Each row was made from one small tree. The marks that hang from a mark follow it in brackets, in the order of their numbers. Every link used is in the known rows. Write each row's tree.
Known rows
Z_293(Z_77(Z_965(Z_625 Z_906)) Z_750): [  4.6 -19.8  -2.5  -0.3   0.6 -15.8   2.0  -9.6   3.9  -2.1   8.8   5.0
  -2.7   0.0  -1.5   1.4  -3.6  -3.4  11.8  27.6   4.4  -1.9   4.7   5.5]
Z_466(Z_965): [11.1  0.8  2.9 -4.9 -1.7  2.3 -4.1  6.0  2.3  7.0 -1.3  3.1 -3.6  0.6
  2.9  1.8 -8.9 14.7 -1.2  6.0 -3.9 -7.8 -2.4 -4.9]
Z_293(Z_77(Z_965(Z_600 Z_906))): [ -6.8 -14.0  -5.0   0.5   1.9 -13.9  -3.5   1.6   2.3  -7.0  10.6   7.7
   1.2   5.4 -13.1   1.6   1.4  15.0   7.5  21.6  -0.1   1.8  12.6  -1.9]
Z_600(Z_293(Z_77(Z_965(Z_470 Z_625 Z_906)) Z_750)): [  2.8 -17.0  -4.4  -0.6  -2.0 -24.0  -2.1 -11.4  -2.0   0.9   0.6   2.4
   0.0   0.4   0.1   1.7   2.5 -13.7   8.8  22.3   0.2 -17.9   7.2  10.5]
Z_293(Z_77 Z_750): [  4.3 -18.2   6.8  -3.8   4.5  -9.7  -3.4 -13.2   0.3  -1.0   7.7   4.6
  -8.7   6.7  -0.8   0.2   1.3  -2.3  11.8  21.9   0.1  -6.9   6.6   5.6]
Z_600(Z_965(Z_77 Z_470(Z_293) Z_625 Z_750 Z_906)): [ -9.4  19.2 -14.2   3.7 -14.7 -17.6  -4.0 -22.0   1.1  -8.2  12.6  -4.2
  13.1  -5.3   2.5   7.4   7.1  15.4  -7.7   1.3  13.7 -20.1  -8.2  -2.4]
Z_470(Z_293(Z_77(Z_965) Z_750)): [  9.4 -13.0   0.3  -2.5   0.5   0.7  -0.4  -4.8  -3.8  -5.1  -9.3   1.9
  -1.5   8.3  -2.2   2.1   5.2  -9.4   9.2  14.6   0.9  -6.1  16.5   3.1]
Z_293(Z_77(Z_965(Z_470 Z_600 Z_906)) Z_750): [ -2.6 -17.3  -3.1   0.3   3.7 -17.1  -2.1 -11.4   5.0  -4.6  15.2   7.3
  -6.1   4.9  -8.9   2.0   0.0  -1.7  13.7  30.6   7.0 -15.4   9.1   2.5]
Z_466(Z_965(Z_600(Z_293) Z_625 Z_906)): [  2.2   5.1  -1.9  -6.8 -10.5 -14.1  -7.6  -1.7   0.3   5.8   2.2   4.0
   2.2  -1.3   3.7   5.0  -6.6  27.9  -8.5  10.9  -4.1 -27.2  -4.3  -3.5]
Z_293(Z_750): [  4.7  -5.1   2.0  -3.9   1.7  -2.8   1.0  -9.5   1.6   3.6   1.8   0.1
  -5.7   0.9   5.0  -1.5  -2.2 -12.5   4.2   9.3   3.6  -7.4  -2.8   3.6]
Z_466(Z_293(Z_750) Z_965(Z_906)): [  8.1  -4.8  -0.7  -8.7  -7.7  -1.3 -10.3  -1.9  -0.4   5.1  -9.3   6.8
  -5.0  -0.8   1.6  -3.5 -10.7   3.2   0.5   4.9  -9.1 -12.5   1.8   0.9]
Z_965(Z_470 Z_600(Z_293(Z_77 Z_750)) Z_906): [-16.8  -2.2  -1.4   2.5  -4.3 -25.5 -10.7 -17.4   0.6  -6.8  11.8   6.0
  -3.2   7.4  -8.1   5.5   8.7   0.5   2.9  19.7   2.3 -46.5   7.2   4.3]
Z_470(Z_293(Z_750)): [  7.6  -1.4   2.8  -3.3  -2.5   6.6  -0.3  -7.0  -4.7  -2.2 -13.8  -1.8
  -1.5   6.6   4.4   1.7   5.0 -14.6   2.0   2.1   0.6 -12.9   8.0   3.0]
Z_77(Z_965): [  2.9  -6.1 -12.7   1.3   2.1  -2.3   6.2   9.2   3.7   0.8   0.8   0.8
   4.1  -4.9  -4.9  -1.6  -5.2  -5.0   4.6   8.1   5.4  13.9   3.3  -2.3]
Z_77(Z_965(Z_470 Z_600(Z_293(Z_750)) Z_625 Z_906)): [ -5.1  -0.7 -17.0   3.4  -6.0 -20.4   3.3  -6.9   4.2  -1.2   9.1   1.4
   5.3  -8.3  -3.5   4.0  -2.3  -2.5   1.1  14.8  11.6 -21.9  -0.1   1.3]
Z_625(Z_965(Z_470 Z_600 Z_906)): [ -8.8  13.4  -0.9   1.9  -3.2  -5.9  -4.9   2.5   2.3   4.6  13.1   7.7
  -4.5  -1.4  -4.6   7.0  -4.3  19.4  -4.0  16.0   2.3 -22.9  -2.0  -4.0]
Z_466(Z_965(Z_77)): [  9.3   8.9  -2.1  -5.1  -2.2   1.9  -9.2  -1.1  -0.3   8.5  -0.2  -0.4
  -0.5  -3.0   0.4   1.6  -8.2  18.2  -2.8   3.2  -3.8 -14.4  -7.2  -2.3]
Z_965(Z_77 Z_625 Z_906): [ -6.1  16.7  -8.6   4.5 -11.4  -9.4  -5.0 -16.5  -1.3  -1.6   2.7  -5.6
  10.6 -11.4   1.6   4.1  -2.0   8.1  -8.7  -3.2   0.5 -18.7 -14.7   6.7]
Z_470(Z_293(Z_77 Z_750)): [  7.8 -10.1   6.4  -3.0  -0.6   1.9  -3.3  -9.6  -5.6  -5.4  -9.9   1.3
  -3.3  10.7   0.2   3.0   7.7  -7.3   7.0  10.7  -1.8 -12.9  14.4   4.3]
Z_466(Z_293 Z_965(Z_77)): [  9.4   6.1  -8.4  -9.6  -6.2   3.8 -14.2  -3.0  -5.7   7.7  -8.1   1.1
  -0.2  -7.4  -2.9  -3.7  -8.2  17.2  -3.3  -7.9  -8.7 -10.7  -0.9   0.4]
Z_77(Z_965(Z_470(Z_293) Z_600 Z_625 Z_750)): [ -4.5   7.2 -18.4   0.9  -9.2  -8.9   5.5  -0.3   3.6  -4.0  13.5  -2.0
   5.1  -6.2  -7.6   5.0   3.2  10.3  -3.6   6.8  18.6 -11.8   5.2  -6.7]

Write each row's tree
[-12.7   0.3 -10.4  -3.7 -11.0 -31.0  -5.6  -6.6  -1.5  -3.2   5.5   1.6
  11.3   5.3   2.1   0.5   8.4   8.0  -5.4  14.6   0.9  -3.7   1.4  -1.7] -> Z_600(Z_293 Z_965(Z_750 Z_906))
[ -1.6 -15.3  -4.9  -0.5  -1.1 -20.4  -4.6   0.4  -4.2  -1.4  -3.4   3.4
   3.9   4.1  -5.3   0.4   4.6  -4.2   6.3  17.9  -6.3  -5.0  12.1   6.9] -> Z_600(Z_293(Z_77(Z_965(Z_906))))
[  3.2   5.9  -1.5  -2.7  -9.8 -15.5  -7.2  -9.9   2.8   5.0   6.9   3.9
  -2.3  -3.1   4.4   7.6  -5.9  17.3  -4.6  12.8   2.3 -43.2  -6.0  -1.1] -> Z_466(Z_965(Z_470 Z_600(Z_293(Z_750)) Z_625 Z_906))
[ -6.9   5.7   0.6   4.7  -8.4  -4.1  -3.4  -4.9   0.5 -10.1   9.0  -0.6
  -3.1   7.2  -8.5   6.6  13.2  -0.7   0.7   4.7   9.7 -20.1  12.1  -1.6] -> Z_965(Z_470(Z_293(Z_77)) Z_750)
[-12.8   9.1  -5.3  -0.7 -10.8 -14.8  -2.2 -10.1   1.2  -4.2  10.2   1.9
   5.9  -3.4  -0.4   5.2   0.4  23.5 -10.3   4.5   3.5 -21.2  -5.6  -2.4] -> Z_965(Z_600 Z_625 Z_906)
[-15.8  22.1 -18.3 -10.5 -16.4 -24.5  -9.7 -18.0  -7.2   3.7  20.4  -8.1
   8.5  -7.1  -6.0   2.1   9.4  33.5 -16.8   2.2   8.4 -28.5  -7.2   0.1] -> Z_965(Z_77 Z_600(Z_293) Z_625 Z_750)
[  7.7   8.7  -1.8  -3.4  -6.0  -4.7  -3.9  -6.0   3.4   5.9  10.8   2.3
  -3.7  -6.0   3.2   7.3  -7.1  28.0  -4.7   4.4   6.8 -32.3  -6.4  -6.0] -> Z_466(Z_965(Z_470 Z_600 Z_625))
[ -2.8 -12.0  -5.2   3.5   0.8 -11.7  -0.3   1.6   4.0  -6.2  14.6   4.5
  -1.8   2.3 -12.4   2.5   3.3   6.5   9.5  19.0   6.7   2.8  11.8  -1.1] -> Z_293(Z_77(Z_965(Z_470 Z_750)))
[-15.6  17.7  -2.6   0.0  -8.4  -9.7  -5.5   5.4   3.7   3.1  20.7   6.8
  -4.7   0.7  -8.3   6.8  -1.0  24.3  -7.7  18.8   5.7 -20.3  -0.8  -7.4] -> Z_625(Z_965(Z_470 Z_600 Z_750 Z_906))
[ -4.7  20.1  -6.8  -1.7  -0.6  -2.8  -8.1  -4.6  -2.1  10.0  15.4   2.1
  -3.6  -7.1  -5.9   5.6  -3.6  24.6  -4.0  10.0   5.2 -26.2  -6.0  -2.0] -> Z_625(Z_965(Z_77 Z_470 Z_600))
[  7.9 -10.5  -2.2  -4.4  -1.7  -2.5  -0.3  -8.4  -4.1  -4.5  -5.2   1.5
  -0.4   6.1  -1.8   3.5   5.4   0.1   6.4  14.7   3.6 -11.4  14.4   1.9] -> Z_470(Z_293(Z_77(Z_965(Z_600 Z_625)) Z_750))
[ 12.0  14.0  -4.0   0.4  -6.4  -0.8  -6.0 -10.6   1.6   7.9   5.3  -2.8
  -0.3 -11.9   4.6   6.8  -8.9  17.2  -3.7  -0.9   4.8 -30.8 -13.0   0.6] -> Z_466(Z_965(Z_77 Z_470 Z_625))
[ -6.4   7.7   2.6  11.9  -6.8  -0.1  -3.0  -7.0   1.6 -11.5  -6.9   1.2
   1.7   4.2  -2.5   7.7   6.0 -15.9   1.0  -0.4   2.3 -30.0   5.5   3.0] -> Z_965(Z_470(Z_293) Z_906)
[-4.2 18.9 -5.7 -4.8 -5.7 -1.6 -5.8  5.7 -2.1 11.0 12.7  0.0 -1.3 -5.0
 -4.3  2.3 -3.8 22.0 -7.6 11.3  1.4 -1.5 -5.8 -2.5] -> Z_625(Z_965(Z_77 Z_750))
[ -8.9  16.6  -3.7  -3.0  -5.3  -6.3  -3.7   5.6   1.9   7.2  21.9   4.8
  -6.9  -1.5  -6.8   5.7  -0.5  26.2  -6.5  15.2   8.5 -16.3  -0.4  -8.0] -> Z_625(Z_965(Z_470 Z_600 Z_750))
[ -9.2  -7.3  -7.6   3.2  -4.6 -18.9  -1.4  -3.0   4.2  -8.0  20.0   5.3
   1.2   0.8 -12.4   5.0   3.4  17.8   4.5  20.8   8.6  -7.8   9.1  -2.4] -> Z_293(Z_77(Z_965(Z_470 Z_600 Z_625 Z_750 Z_906)))
[  6.0 -11.6  -1.3  -4.3   0.6  -1.1  -1.8  -6.2  -4.2  -5.1  -6.1   2.4
  -1.8   9.2  -4.0   2.2   6.2  -3.0   7.8  15.8   2.1 -10.0  17.1   1.3] -> Z_470(Z_293(Z_77(Z_965(Z_600)) Z_750))
[  3.5 -18.0  -4.3  -3.1  -2.1 -23.6  -2.3  -8.6  -3.2   1.8  -1.4   2.4
   1.1   1.3   0.7   0.3   2.0 -10.3   7.8  23.0  -2.3 -11.4   7.9   9.8] -> Z_600(Z_293(Z_77(Z_965(Z_625 Z_906)) Z_750))
[-27.8   6.4  -4.6   1.9 -12.4 -29.9 -12.0  -9.2   1.9 -10.6  22.1   4.8
  -0.6  10.2 -15.9   5.9  14.5  14.2  -4.6  19.1   5.7 -39.1   9.8  -2.2] -> Z_965(Z_470 Z_600(Z_293(Z_77)) Z_750 Z_906)
[ -5.4  17.1 -14.9  -2.3  -7.9 -21.2  -8.5 -33.2  -5.7   5.1  15.4  -7.2
   3.1 -13.1   0.1   6.0   5.2  10.9  -5.5   1.1  12.6 -55.4 -10.8   8.2] -> Z_965(Z_77 Z_470 Z_600(Z_293(Z_750)) Z_625)
